Each row was made from one walk, in order. Every step used is in the known rows, and no mark comes twice. Write each row's walk.
Known rows
C, M, U, A: [ 15.9 -33.6   2.4 -16.0  13.4  19.1 -35.3  -6.9  31.0  41.9  18.6  32.2
  -7.3  -9.3  12.2  23.7  13.6 -29.9  17.5  24.2  -2.6  -9.0 -11.0   3.4
 -16.7]
J, C, M: [  1.3  16.7 -12.2  -4.4   6.9  19.1   1.5 -26.0   5.4  19.3  17.7 -30.4
 -11.5  14.8  35.9  -3.5 -25.4  11.6   7.4  22.1  14.6  -5.0  30.1  34.2
 -21.9]
A, W, U: [ 11.7   2.4  11.5   4.5  -5.1 -16.1 -20.0  18.1  22.6  32.0  -7.8  58.3
 -29.3   1.5  22.8   1.9  43.3  11.1  23.7  36.2  -8.4  35.0   0.9   5.7
  -7.5]
A, J, W, V: [-17.1 -10.4  23.1   3.9  14.5 -30.5  -9.3 -18.5 -19.2 -30.8  18.1   9.1
 -23.0  -6.1 -18.4 -27.2  -1.8  -0.6  11.4 -14.5   9.4  12.3 -40.2 -59.2
 -17.7]
W, A: [ -5.3  14.8  -7.3  10.9  17.2  -6.0  -6.2  13.0  23.2  12.9   1.9  27.5
 -26.8   1.5  -4.6  14.3   7.0  22.6  26.0  25.8  11.7   5.0  16.1  -6.8
  12.3]
Q, U, A, W: [ 16.8  -3.6  20.6  22.5  32.8  -4.9  -9.7  -6.5  68.2  32.0  15.3  49.9
 -41.8   5.2  14.9  40.5  29.0 -10.5  18.3  44.0 -12.4  12.9  -5.6  -3.0
   4.6]
C, M: [ 13.5   6.9  -1.3  -7.9  -6.7  20.8  17.7  -9.8  -5.6  24.5   8.1 -21.6
  -4.2  16.5  31.4  -5.1 -14.5  12.0  11.0  13.8   3.6   0.5   0.7  30.9
 -12.5]
V, C: [ 15.6 -14.9   6.1  29.3  19.1   2.2  10.2   0.8   2.7  30.2  25.5  -6.3
   8.6  12.2 -20.5   1.8  -8.6 -12.5  -6.6   2.8   4.0   0.1  18.7   4.9
  -3.7]
W, U, A, Z, C: [ 28.9 -30.8  16.4 -29.4 -10.7  10.0 -48.5   0.7   6.1  28.1  -2.5  16.0
 -38.2  15.8 -10.8 -11.5 -20.3 -23.5  46.5  27.3  21.7   2.1  15.7  15.1
 -28.8]
J, C: [-17.5  12.8 -15.2   4.3  18.9  -1.5 -21.9 -23.8  16.3  -7.2  14.4 -12.4
 -10.4  -3.1   6.9   1.7 -16.2  -0.5  -4.9  10.8  16.2  -7.7  42.7   3.3
 -13.9]
M, U, A, J, W, V, C: [  6.3 -37.1  23.3  26.9  34.1 -16.2 -15.0 -12.6   0.2  20.6  43.8  18.6
  -7.6   1.6 -36.2  -7.2  -1.5 -27.2   5.1  -4.2   7.4   3.6 -15.8 -41.0
 -22.3]
A, Z, M: [ 36.7 -26.1  12.2  -4.5 -36.4  48.5 -21.8  -3.6  20.0  -4.1 -10.4 -26.4
 -23.9  40.7   6.0  -9.0 -32.3  14.0 -15.7  -4.9   5.6   1.9  24.0  -1.8
  -7.9]
J, C, M, U, A, W, V: [ -6.8 -14.4  25.1   4.4  37.8  -3.4 -20.1 -41.9  33.2  -7.3  18.8  30.8
 -39.0  13.1  15.0 -10.9  -4.2 -33.1  17.5  23.9   4.7   3.5 -18.3 -19.2
 -40.6]
Z, M, U, A, J: [  5.8 -47.8   7.2  -6.7  17.0   3.6 -19.0  29.0  16.4  23.9  -2.8  16.9
  11.5 -28.5  29.6   7.5  39.8  -5.9 -25.0  34.9   0.5   2.9  -4.3 -35.4
  21.1]
W, U: [  2.0  -7.8   1.9 -16.1 -16.7 -13.0 -25.7  16.0   0.4  26.7  -6.8  48.4
 -10.5  -7.8   6.8 -11.2  28.2  -0.5  18.3  14.4  -0.1  21.7   6.4  -0.1
  -9.6]
Z, C, M: [ 21.6   3.2  -1.2 -20.7  -6.9  21.5   4.9  -2.1 -17.0  38.5   9.7 -26.5
  -2.8  30.6  33.2  -8.1 -20.5   4.6  38.7  13.5  20.9   3.8   0.9  45.1
 -21.9]
Q, U, A, J, W: [  6.4  -8.0  10.1  13.4  12.3 -27.8 -22.9  11.9  12.5  21.0  30.6  21.6
 -27.0 -25.5 -14.2  27.7  28.4  24.2  18.0   9.9   1.8  17.3 -23.3 -48.7
  16.8]
Z, C: [ 11.8  -6.5   0.5 -18.0  -0.3   1.2 -17.8  11.1 -16.0  20.4   2.4  -7.0
   3.0  20.9   3.7  -4.5  -8.6 -10.2  39.1  -1.1  25.2   3.8   0.6  20.5
 -14.7]
W, V, M, U, A: [ 19.4 -55.5   8.6   1.1  29.1  11.7 -47.8  -5.1  25.9  22.8  13.9  44.0
  -1.2  -1.9  -4.7  18.2   5.4 -39.1  11.3  11.9  11.7  -3.8 -17.7 -10.7
 -17.0]
U, A, J, W: [ 10.9  -4.3   7.5  15.0  13.5 -24.2 -20.3  16.4   4.0  15.1  23.4   3.8
 -22.5 -27.4  -7.2  19.9  30.8  30.1  17.2  19.8   4.5  23.7 -24.2 -42.8
  18.8]
Z, M, U: [ 11.8 -33.8  -3.2  -9.0 -27.6  28.0 -41.8  11.1   9.7  15.2   6.3  22.6
  16.4  22.8   5.8  14.4   9.1  -6.8  -9.6 -34.9  -8.4  -9.2 -10.1  -8.7
 -17.8]
U, A, W, V, M: [ 31.7 -38.0  19.5  37.0  40.8   5.2 -10.1  -5.9  12.8  -3.1   0.4  15.3
  -8.3  33.0  10.8  -3.3 -16.5  -8.1   6.5  15.8  28.9  22.4 -16.9   3.9
 -10.7]
C, M, U, A, W, V: [ -0.8 -18.6  29.7   2.7  31.8  -3.0 -11.8 -34.1  27.1  -5.2  13.5  34.5
 -34.9  14.8  12.7 -12.4   2.4 -33.3  19.1  20.3  -1.3   6.6 -33.5 -20.2
 -36.1]
J, W, V, M, U: [ 10.9 -44.5   5.1  16.1  -0.4  -2.2 -46.2   1.2 -13.6   0.3  16.2  43.0
  11.2  20.1 -20.5   7.5  -8.1 -11.5   6.6 -42.0   7.1  -4.4 -34.7 -15.3
 -31.7]
Z, C, M, U, A: [ 20.6 -35.3   2.5 -21.5  13.2  19.4 -41.8  -3.1  26.3  48.9  19.3  30.1
  -6.9  -2.1  12.7  22.2  11.5 -33.5  31.1  23.7   5.5  -7.3 -10.7  10.7
 -21.2]
J, C, M, U, A, W: [ 19.6  -3.2   9.8  19.9  31.2   7.5 -24.5  -8.8  59.3  34.7  15.9  32.8
 -36.1   6.1  33.1  34.9  26.8  -6.1  19.0  52.3  -8.9  10.5  -0.9  11.5
 -12.6]

Write each row's walk
[  3.7   5.1   5.4  17.9   0.4 -28.3  -9.7  19.7 -13.4   4.4  18.9  -3.0
 -15.9 -20.6  -9.4  11.6  24.6  42.5  10.5   1.5   1.6  20.6 -24.7 -40.6
  16.5]	A, J, W
[ 18.6 -37.0  11.6  -2.9  22.9  10.6 -40.7 -17.6  27.9  42.0  38.7  34.0
 -17.5  -2.6  -8.1  18.6   6.4 -33.9  27.8  14.7   2.6  -3.7 -21.1 -12.3
 -28.7]	J, W, V, C, M, U, A
[-10.8 -12.7 -11.2  -5.8   0.1   5.3 -30.0   0.8   6.8  26.9  17.8  27.0
   0.5  -1.2  20.6  12.0   5.5   4.3   1.8   5.9  -2.6 -19.2  10.0   3.3
 -23.3]	W, A, J, C, M, U
[ 25.3 -30.4  11.0  33.2  20.2  -3.1 -17.1  -5.2 -17.2 -13.4  11.8   3.3
  -2.7  31.6 -14.5  -8.4 -29.2   7.9  13.9 -20.2  33.5  20.9 -25.8  -8.8
 -14.9]	J, W, V, M
[ 23.8 -49.6  28.6  -7.3  -5.1  23.7 -38.7 -33.4  26.1  10.3  13.8  23.4
 -48.8   8.0 -29.2 -11.3 -38.5 -36.9   2.7  21.2  -6.8 -24.0   8.8  -9.5
 -41.5]	W, V, C, M, U, A, Z
[ -5.5 -21.0  30.7   5.7  33.7  -9.8 -17.9 -30.5  29.6 -13.5  11.6  42.4
 -32.8   8.9   1.9 -10.4   6.4 -37.0  15.2  15.2  -2.5   5.8 -34.2 -31.0
 -31.6]	M, U, A, W, V
[  2.9 -21.9  22.8  31.6  29.9 -19.0   3.6 -12.5 -10.7   9.2  37.7  -0.2
  -6.3   7.4 -33.6 -17.6 -10.0 -13.1   1.1  -7.1  11.2   8.7  -9.6 -36.1
 -16.3]	A, J, W, V, C
[  3.8 -21.5  30.4  -3.1  31.4  -2.4 -18.4 -29.5  21.7   2.0  15.0  31.9
 -33.4  21.1  13.9 -14.0  -0.7 -36.6  33.1  19.2   7.1   8.0 -33.4 -12.8
 -41.4]	Z, C, M, U, A, W, V
[ 27.1 -42.6  15.0  31.4  33.8  -6.2 -18.4   1.8  -9.8  -4.9  10.9   6.9
  -2.9  16.5  -5.0  -6.2 -15.2   5.3   7.8   1.0  36.5  23.7 -25.3 -20.3
  -4.6]	U, A, J, W, V, M
[  1.9  -1.6  -6.6 -11.0  15.4   9.5  -6.7  -9.3  11.7  36.6  13.4 -11.4
 -13.4  -7.7  51.3  -6.5   1.4  10.8   4.3  52.5  17.0   6.1  32.2  18.6
 -11.0]	W, U, A, J, C, M
[ 28.5 -15.4  11.7 -25.9 -12.2  26.9 -12.6 -17.7   7.6  43.1  15.9  -4.9
 -32.6  30.9  14.1  -2.5 -36.6 -11.0  39.6  20.7  15.0  -9.9  11.4  36.6
 -32.2]	Q, U, A, Z, C, M
[ 25.1 -56.9  26.7  -4.0  -4.1  19.8 -50.5 -24.6  23.8  -6.1   0.8  31.5
 -44.6   6.8 -31.0  -7.5 -37.3 -32.4  -0.2  14.5  -0.5 -20.2   2.8 -15.1
 -33.8]	W, V, M, U, A, Z
[ 47.9 -32.1  15.4  -7.7 -31.9  42.9 -48.2  -0.4  36.5  17.4   1.1  -2.5
 -44.4  30.3   1.8   2.4 -13.8  12.6   8.1  11.5  10.0  17.5  18.0 -12.3
  -9.6]	J, W, U, A, Z, M
[ 26.7 -35.7  14.6 -25.7 -10.1  15.0 -50.7  -2.5   5.6  22.3   2.1  13.6
 -29.5  17.7 -16.3  -3.2 -25.5 -29.8  39.1  13.8  15.7 -12.2   7.1  11.8
 -32.1]	M, U, A, Z, C
[ -3.0 -12.8  31.2   7.9  39.0  -9.7  -6.0 -32.0  29.9 -16.2   8.4  28.0
 -37.3   9.1   5.4 -14.5   2.9 -31.7  16.5  24.4   3.9  12.8 -27.3 -27.7
 -24.4]	U, A, W, V
[ -0.3 -50.8  15.6  -1.6  31.9  -6.1  -6.7  12.4   5.9  28.2  11.1  19.7
   7.7 -28.3  19.9  -5.7  26.6 -20.9 -18.6  38.8   1.7  -2.5  -9.7 -33.3
   2.9]	W, V, C, M, U, A, J
[ 15.4 -25.5   6.3 -17.7  14.5   0.0 -38.4   6.0  36.2  41.6   5.1  49.2
 -22.0 -20.4   8.7   9.4  32.4 -24.6  26.1  46.5   7.3  19.0   5.2  -5.7
  -2.2]	W, U, A
[ -9.5 -18.1  -9.3  -9.7  -5.7   7.4 -27.7  -4.0  -2.0  22.9  16.9  17.9
   9.5  -2.1  22.6   6.6   3.3  -3.9  -7.7  -3.0  -6.8 -21.1   4.2   5.1
 -27.7]	A, J, C, M, U
[ 10.0 -28.6  -2.4 -13.7  20.0  18.3 -43.8 -14.5  36.7  38.7  23.9  28.6
 -12.0 -10.4  14.0  24.4   8.5 -30.3  15.9  28.1   3.3 -12.4   3.8   5.1
 -21.0]	J, C, M, U, A
[ 11.5 -32.0  28.1  32.7  42.1  -4.2  -6.0 -20.0  23.5  22.5  33.1  27.4
 -12.1  18.1 -20.6  -4.4  -1.7 -41.1   3.9  10.6   0.7   2.5  -7.5 -16.9
 -27.8]	M, U, A, W, V, C
[ 17.3 -43.2  -5.0  14.8  -4.8   8.5 -38.5  17.5  -8.0  15.4   4.6  37.9
  25.3  16.3  -6.1  17.8  -0.7  -7.2  -6.0 -28.2   2.1  -9.7 -16.0   7.7
 -16.4]	V, M, U
[ 20.5 -42.8  20.6 -11.3 -13.8  19.4 -48.0 -19.2  30.2   2.3   0.7  29.2
 -46.3  -4.4 -29.1   2.2 -24.7 -26.8   0.0  20.5 -12.2 -23.1  10.7 -12.1
 -26.3]	M, U, A, Z
[-10.3 -22.5  24.1  -4.0  16.4 -20.8 -22.0 -22.2  -9.0 -11.8  27.4  19.9
 -24.5  -6.9 -10.1 -18.8   0.8 -10.9  19.4  -6.3   7.2   7.8 -45.2 -54.0
 -28.1]	C, M, U, A, J, W, V
[-17.8  -8.7  -8.5   2.8  39.6  -8.8 -21.7  -7.0  25.0   4.1  10.1  -8.3
  -7.8 -30.2  25.2   2.2   8.8  -2.3 -18.8  48.1  19.1  -2.8  42.4 -18.2
   6.8]	U, A, J, C
[  8.3 -25.6  10.9   8.5   1.2   9.9 -15.0 -11.3   3.2  32.5  27.4  30.8
   1.2  22.9   4.5   4.3  -0.8 -19.8   6.4 -10.9 -13.3 -12.3 -18.0   7.7
 -39.5]	A, W, V, C, M, U
[ 25.3 -40.1  19.8 -14.8 -15.7  26.4 -41.8 -22.3  28.3  10.7   3.0  21.4
 -48.5   1.8 -17.8   1.1 -29.3 -22.5   3.7  25.8 -11.9 -23.2  10.5  -1.6
 -30.4]	C, M, U, A, Z
[ 29.9 -44.8  21.8  -3.5  -9.7  27.0 -37.8 -21.8  29.0  21.4  12.0  19.7
 -44.2   5.6 -24.9   1.7 -31.8 -27.3   1.2  26.3  -9.9 -22.7  17.0   0.2
 -31.9]	V, C, M, U, A, Z
[ 27.9 -28.9  22.9 -10.0 -17.8   7.8 -50.3 -14.4  29.6  12.2   2.4  33.7
 -66.5  -6.9 -28.1  -2.6 -15.4  -7.8  21.2  35.5  -3.6   3.0  13.7 -14.7
 -20.9]	J, W, U, A, Z
[ 24.0 -11.2  19.0  15.8  29.0  18.2  20.0 -26.0  13.7  39.5  30.9 -10.4
 -17.1  27.7  19.7  -9.2 -16.9 -14.1  15.9  31.6   8.7   7.8  -0.2  21.1
 -27.0]	U, A, W, V, C, M
[ 21.5 -30.7   3.9  -1.0 -37.1  26.5 -58.8   7.4  19.7  11.6  10.7  32.0
 -22.6  27.3 -17.4  17.9  -5.9  12.0   6.2 -27.7  -7.6  -9.9  -3.1 -20.5
 -22.6]	J, W, A, Z, M, U
[ 24.0 -35.2  22.7 -15.4 -15.4  13.3 -43.9 -13.8  31.1  11.1  -6.9  33.3
 -58.2  -7.2 -20.3  -9.5 -16.9 -18.4  10.7  41.2  -3.8  -3.5  22.0  -7.8
 -20.9]	W, U, A, Z
[ 20.9 -16.5   7.4  -8.9  11.7  -7.9 -49.2   5.8  33.7  44.2  18.3  48.7
 -34.5 -20.5  -3.4  19.2  34.6  -8.6  42.3  38.1   8.9  27.7  -7.2 -16.2
  -3.6]	J, W, U, A
[ 19.2 -35.9  14.4 -12.4 -10.0  26.5 -49.1 -30.2  33.5   8.4   7.6  17.7
 -51.6  -0.1 -15.1   1.2 -34.7 -23.3   1.9  29.1  -5.9 -25.9  25.1   0.1
 -35.1]	J, C, M, U, A, Z
[ 22.6 -43.8   3.2 -12.6   7.5  29.6 -49.4   2.2  42.2  34.3  13.3  30.2
  -3.4   0.2   8.1  27.6  18.5 -28.6   7.6  12.6   2.1  -2.4  -5.6 -12.2
  -7.7]	Z, M, U, A
[ 33.3 -12.3   9.4 -24.3 -10.3  30.9 -10.1 -12.6  -2.2  37.8   7.9 -22.0
 -28.7  29.0  22.5 -10.5 -35.4  -3.9  39.7  30.3  18.2  -3.4  10.4  41.6
 -30.5]	U, A, Z, C, M
[ 31.5 -12.1  17.5  27.8  32.7   9.1 -13.0  -1.1  53.5  47.7  19.7  35.2
 -29.6  11.4  23.9  35.5  29.2 -10.6  18.0  49.3 -13.1  13.1  -8.7  12.4
  -8.6]	V, C, M, U, A, W
